Every row comes from one small tree of marks. The marks that hang from a mark follow it in brackets, in alphabetical order. Every link used is in the known rows. Which tree was each row made from?
Known rows:
C{K{J Q} P}: -.22 -.12 -.23  .03  .01  .01  .37  .10 -.31  .22  .33 -.20 -.20 -.25 -.02 -.17  .08 -.23 -.04 -.30 -.38  .00  .07 -.19 -.55 -.22
C{K{Q} P}: -.24 -.12 -.17 -.12  .06 -.21  .33 -.04 -.31  .14  .33 -.25 -.23 -.14  .02 -.13  .12 -.19 -.11 -.13 -.29  .05  .13 -.24 -.28 -.18
X{B}: -.03 -.18  .00 -.01  .15 -.10 -.01 -.10  .17  .07  .02 -.09 -.06  .04  .09  .04 -.01 -.19 -.12 -.08 -.08  .09  .13 -.13  .13  .16
T{P R}: -.13 -.34 -.11  .07 -.13  .09 -.08 -.07  .00  .03 -.09 -.09  .01  .22  .06 -.09 -.35 -.05 -.17  .09 -.09 -.07  .26 -.11 -.41 -.05
K{A J}: -.08 -.05 -.02  .25  .01  .03 -.08  .13  .12  .05  .05 -.04 -.10 -.13 -.15 -.08  .02 -.24 -.10 -.21 -.15 -.14  .04 -.06 -.45 -.05
R{T{P} X{B}}: -.13 -.11  .04 -.12 -.19  .02 -.07  .05  .02  .10  .02 -.29 -.03  .16  .20 -.04 -.26  .12 -.12 -.10 -.15  .01  .25 -.01  .10  .03
Q{K{A J}}: -.07 -.16 -.11  .20  .10  .00 -.05  .11  .03  .14  .03  .05 -.02 -.11 -.21  .00  .11 -.22 -.08 -.38  .00 -.10  .07 -.04 -.50 -.08
C{P}: -.11 -.06 -.08 -.03 -.06 -.12  .07 -.04 -.10  .05  .15 -.11 -.14 -.06  .09 -.02 -.02 -.25 -.10  .03 -.24  .06  .07 -.17 -.03  .02
T{Q{J K} R}:  .07 -.33 -.11  .10 -.07  .01 -.09 -.01 -.29  .17  .05 -.12 -.03  .12  .18 -.05 -.08  .00  .04 -.16 -.02 -.14  .39  .04 -.50 -.09
W{K{J Q}}:  .00 -.30  .04  .01 -.05  .17  .12  .29  .01  .11  .17 -.16 -.02  .01  .02 -.15  .03 -.25  .01 -.25 -.06 -.05  .12  .18 -.66 -.01
C{K}: -.09 -.02 -.17 -.01  .05 -.30  .09  .04 -.20  .16  .14 -.08 -.11  .09 -.03 -.04  .06 -.11 -.10 -.25 -.09 -.04  .00 -.10 -.05 -.07
T{P Q{J}}: -.02 -.32  .22  .12 -.27 -.02 -.03  .02 -.27  .12  .09 -.33  .03  .07  .19 -.10 -.21  .05  .09  .05  .00  .03  .33  .09 -.30 -.27
W{C K R}:  .24 -.15 -.01 -.07 -.12 -.03  .09  .13 -.22 -.08  .03 -.09 -.06  .29  .12  .08  .06 -.15  .08 -.07  .05 -.37  .36  .26 -.64  .15
R{T W{C K}}:  .20  .05 -.07 -.22 -.27 -.03  .01  .41 -.32 -.01  .05 -.20 -.05  .48  .39 -.08 -.03 -.05  .01 -.24  .17 -.25  .00  .53 -.50  .14
R{W{C{P}} X}: -.02 -.01 -.09 -.24 -.27 -.13  .08  .07 -.39  .01  .08 -.27 -.29  .14  .26 -.06  .10 -.02 -.05 -.08 -.27 -.13  .17  .02 -.07  .05
T{Q R}:  .05 -.29 -.11  .00 -.05  .03 -.04 -.04 -.15  .09 -.02 -.21 -.07  .12  .18 -.14 -.17 -.07 -.10  .07 -.15 -.15  .41 -.02 -.26  .07
K{Q}: -.16 -.18  .09 -.02  .04 -.10  .13  .08  .05  .08  .09 -.23 -.12 -.08  .13 -.17  .02 -.21 -.13 -.10 -.07  .06  .20 -.10 -.29  .00
C{K{A Q{J}} P}: -.26  .01 -.07  .06 -.04 -.29  .14 -.07 -.27  .09  .41 -.20 -.29 -.19 -.17 -.07  .23 -.12 -.07 -.21 -.30 -.05  .10 -.26 -.57 -.38
R{T{P} W{C} X}: -.03  .02  .00 -.17 -.44 -.01  .00  .30 -.37  .04 -.06 -.35 -.09  .38  .41 -.16 -.22  .20 -.05 -.15 -.01 -.18  .17  .27 -.29 -.07
W{C{K}}:  .04 -.02 -.12 -.08  .03 -.26  .17  .05 -.27  .07  .09 -.03 -.14  .11  .02 -.01  .08 -.08 -.01 -.21 -.03 -.15  .12 -.03 -.26 -.07
W{C K{A{Q}}}:  .08 -.16  .13 -.25  .10 -.17 -.09  .23  .01 -.15  .14 -.08 -.13  .18 -.06 -.04  .13 -.07 -.05 -.05  .09 -.28  .26  .16 -.66 -.11
T{P Q R{X{B}}}:  .01 -.54 -.05 -.16 -.11  .15 -.05 -.17 -.07  .10 -.04 -.37  .00  .18  .12 -.09 -.29  .17 -.13  .15 -.27 -.12  .65 -.15 -.01  .00
T{P Q R{X}}: -.05 -.42 -.03 -.08 -.26  .10 -.09 -.04 -.22  .08 -.05 -.37 -.02  .18  .14 -.18 -.33  .18 -.11  .14 -.25 -.16  .59 -.06 -.20 -.10
T{R}: -.08 -.12 -.17  .04 -.03 -.01 -.10 -.04  .04  .04 -.05 -.02 -.12  .16  .09 -.09 -.17 -.17 -.16  .00 -.16 -.15  .17 -.11 -.29  .13
R{W X}: -.12  .00 -.04 -.08 -.20 -.20 -.08  .19 -.16  .09 -.01 -.26 -.22  .17  .21 -.12  .08  .03 -.13 -.20 -.14 -.05  .05  .06  .13  .10
Q{K}: -.07 -.23 -.06 -.02  .11 -.15 -.02  .03 -.06  .14  .03  .02  .00  .04  .03  .03  .05 -.18 -.10 -.24  .09  .07  .12 -.03 -.11  .01
A{Q{J K}}: -.14 -.15  .07 -.04  .11 -.26 -.01  .18 -.13  .11  .20 -.05 -.11 -.04  .15 -.05  .08 -.02  .03 -.24  .08  .02  .14  .02 -.44 -.18
R{T X{B}}: -.04  .08 -.02 -.14 -.08 -.07 -.09  .09  .06  .09  .08 -.21 -.13  .09  .25 -.04 -.11  .01 -.10 -.22 -.21 -.03  .17 -.04  .21  .20
T{P Q}:  .00 -.44  .14 -.02 -.12  .00  .04  .01 -.19  .11  .01 -.35  .09  .07  .17 -.12 -.22 -.01 -.04  .10  .00  .04  .37  .04 -.11 -.17

Which tree is each row?
 .05 -.13 -.08  .02 -.19  .10  .01  .36 -.36  .28  .11 -.31  .00 -.03  .26 -.17 -.09  .08  .08 -.44 -.12 -.13  .35  .21 -.27 -.04 : R{T{Q{K{J}}} X}
-.20 -.05  .19  .15 -.06 -.12 -.05  .03  .08  .01  .15 -.21 -.23 -.13  .00 -.11  .14 -.14 -.06 -.15 -.08 -.05  .16 -.12 -.59 -.18 : K{A Q{J}}
 .01 -.39 -.04  .07 -.20  .21  .11  .28 -.38  .27  .06 -.32  .19  .04  .23 -.16 -.30  .01  .07 -.31  .09 -.02  .32  .24 -.57 -.23 : R{T{P Q{K{J}}}}
-.18 -.17  .04  .19  .05  .10  .04  .16  .13  .09  .11 -.17 -.14 -.23 -.08 -.19  .05 -.26 -.12 -.23 -.16 -.07  .14 -.11 -.66 -.10 : K{A J Q}
-.10 -.05  .04  .17  .02 -.21 -.17 -.01 -.02  .07  .09  .05 -.07 -.01 -.12  .06  .14 -.11 -.03 -.30  .10 -.06  .10 -.06 -.40 -.17 : Q{J K{A}}
-.20  .04  .17  .10  .05 -.29 -.19  .15  .06 -.02  .22 -.12 -.24 -.09  .01 -.09  .09 -.03 -.06 -.08 -.06 -.11  .09 -.07 -.53 -.25 : K{A{Q{J}}}
-.12 -.24 -.07 -.02  .19 -.04  .07  .29 -.08  .17  .12 -.02 -.04 -.12  .06 -.14  .03 -.13 -.02 -.33  .03  .00  .13  .02 -.52 -.12 : A{Q{K{J}}}
 .05 -.02 -.20  .08 -.05 -.07  .21  .17 -.30  .15  .10 -.01 -.10  .04  .00 -.05  .04 -.14  .04 -.35 -.11 -.21  .08  .03 -.53 -.11 : W{C{K{J}}}
-.04 -.32  .03  .05 -.41  .11 -.17 -.01 -.29  .08  .04 -.36 -.10  .16  .17 -.16 -.29  .25  .01  .08 -.25 -.17  .52 -.03 -.37 -.21 : T{P Q{J} R{X}}
-.07 -.19 -.18 -.07  .01  .03 -.13 -.15  .17  .05 -.02 -.09 -.18  .14  .06 -.02 -.09 -.01 -.19 -.06 -.31 -.12  .33 -.24  .05  .23 : T{R{X{B}}}
 .04 -.19 -.04  .14 -.19  .01 -.11 -.01 -.21  .09  .04 -.22 -.15  .10  .23 -.13 -.16 -.02  .03  .03 -.16 -.19  .34  .03 -.46 -.04 : T{Q{J} R}
-.12 -.08 -.05 -.04 -.30 -.03 -.02  .27 -.26  .09 -.03 -.32  .01  .32  .38 -.16 -.28  .03 -.11 -.13  .08  .01 -.02  .24 -.26 -.06 : R{T{P} W}
-.16 -.07  .04  .10  .16 -.07 -.10  .27  .14  .04  .13 -.10 -.16 -.16 -.08 -.17  .01 -.14 -.10 -.15 -.13 -.14  .10 -.05 -.57 -.17 : K{A{Q} J}
-.06  .01  .12 -.07 -.09 -.26 -.22  .34 -.11 -.05  .21 -.19 -.19  .25  .09 -.09  .20  .05 -.01 -.17  .11 -.22 -.03  .27 -.62 -.20 : R{W{K{A{Q{J}}}}}
 .05 -.20  .07 -.34 -.24 -.04  .11  .31 -.27  .00  .07 -.34 -.21  .31  .24 -.14  .19  .04 -.03 -.24 -.03 -.19  .28  .29 -.45  .06 : R{W{C K{Q}} X}
-.12 -.38 -.09 -.08 -.09  .11 -.14 -.18  .10  .05 -.09 -.17 -.03  .21  .02 -.02 -.32  .10 -.20  .07 -.25 -.08  .40 -.24 -.04  .06 : T{P R{X{B}}}
-.03 -.10 -.03 -.05 -.02 -.09 -.02 -.08  .03  .03  .04 -.22 -.18  .04  .13  .07  .02 -.05 -.08 -.10 -.28 -.16  .42 -.14  .06  .25 : W{R{X{B}}}
-.24 -.09 -.19  .07  .05 -.03  .25  .04 -.23  .14  .33 -.20 -.24 -.27 -.20 -.15  .15 -.22 -.12 -.30 -.35 -.10  .09 -.28 -.64 -.29 : C{K{A J Q} P}
-.12 -.03 -.29  .10 -.04 -.08  .23  .07 -.32  .19  .29 -.07 -.15 -.12 -.05 -.06  .01 -.21 -.02 -.28 -.35 -.07 -.03 -.15 -.32 -.15 : C{K{J} P}
 .18 -.16 -.10 -.05 -.18  .18  .16  .17 -.23  .00  .19 -.02 -.08  .08  .02  .01 -.02 -.28  .13 -.10 -.15 -.20  .11  .19 -.64  .03 : W{C{P} K{J}}
-.26  .12 -.08 -.02  .06 -.41  .02  .06 -.32  .02  .46 -.13 -.31 -.12 -.10 -.04  .15  .00 -.04 -.15 -.28 -.14  .04 -.24 -.49 -.44 : C{K{A{Q{J}}} P}
-.20 -.04 -.01  .07 -.03 -.25  .18  .08 -.22  .18  .26 -.21 -.21 -.06  .07 -.13  .14 -.06 -.01 -.30 -.11  .00  .07 -.08 -.48 -.24 : C{K{Q{J}}}
 .21 -.10  .03 -.15 -.26 -.03  .00  .16 -.25 -.08  .05 -.16 -.15  .27  .13  .07  .09 -.01  .09 -.12 -.13 -.43  .47  .20 -.46  .16 : W{C K R{X}}
-.03 -.55 -.12 -.13 -.15  .09 -.05 -.07 -.31  .15 -.05 -.26  .08  .19  .09 -.11 -.21  .18 -.12 -.06 -.10 -.12  .62 -.07 -.25 -.16 : T{P Q{K} R{X}}
-.08 -.13 -.20 -.06 -.01  .05  .45  .12 -.40  .15  .29 -.19 -.22 -.18  .03 -.14  .08 -.21  .03 -.24 -.31 -.11  .17 -.12 -.74 -.20 : W{C{K{J Q} P}}
 .04 -.40 -.23  .02 -.11  .21 -.04  .15 -.26  .23 -.02 -.18 -.04  .00  .08 -.16 -.07  .05  .00 -.27 -.22 -.24  .51  .01 -.42  .00 : T{Q{K{J}} R{X}}
-.25  .00 -.22  .00  .13 -.19  .13  .18 -.22  .10  .39 -.12 -.23 -.21 -.17 -.12  .11 -.12 -.09 -.24 -.35 -.19  .05 -.22 -.59 -.36 : C{K{A{Q} J} P}
 .01 -.09 -.11 -.29 -.10 -.08  .09 -.06 -.22  .01  .10 -.23 -.26  .12  .25  .04  .06 -.02 -.09 -.06 -.30 -.09  .22 -.07  .12  .17 : R{W{C{P}} X{B}}
 .17 -.08 -.05 -.11 -.32  .13  .01  .41 -.28  .03  .02 -.18 -.12  .30  .15 -.07  .10  .00  .07 -.35 -.07 -.29  .10  .40 -.47  .10 : R{W{C K{J}} X}
-.26  .00 -.17 -.16  .18 -.40  .10  .04 -.21  .02  .37 -.13 -.26 -.11 -.13 -.07  .18 -.07 -.18 -.12 -.28 -.12  .10 -.31 -.31 -.32 : C{K{A{Q}} P}
 .04  .01 -.20 -.14 -.05 -.29  .17  .15 -.42  .09  .05 -.14 -.19  .27  .15 -.04  .13 -.03 -.06 -.30  .02 -.17  .00  .09 -.26 -.06 : R{W{C{K}}}
-.23 -.04 -.09  .03 -.08 -.22  .28 -.03 -.36  .14  .43 -.23 -.28 -.16  .08 -.10  .13 -.12  .03 -.19 -.28  .05  .06 -.19 -.44 -.28 : C{K{Q{J}} P}
 .14 -.27 -.01 -.12 -.16  .18  .23  .40 -.24  .07  .05 -.22 -.10  .21  .22 -.18  .11 -.15  .05 -.30  .07 -.17  .13  .39 -.89  .03 : R{W{C K{J Q}}}
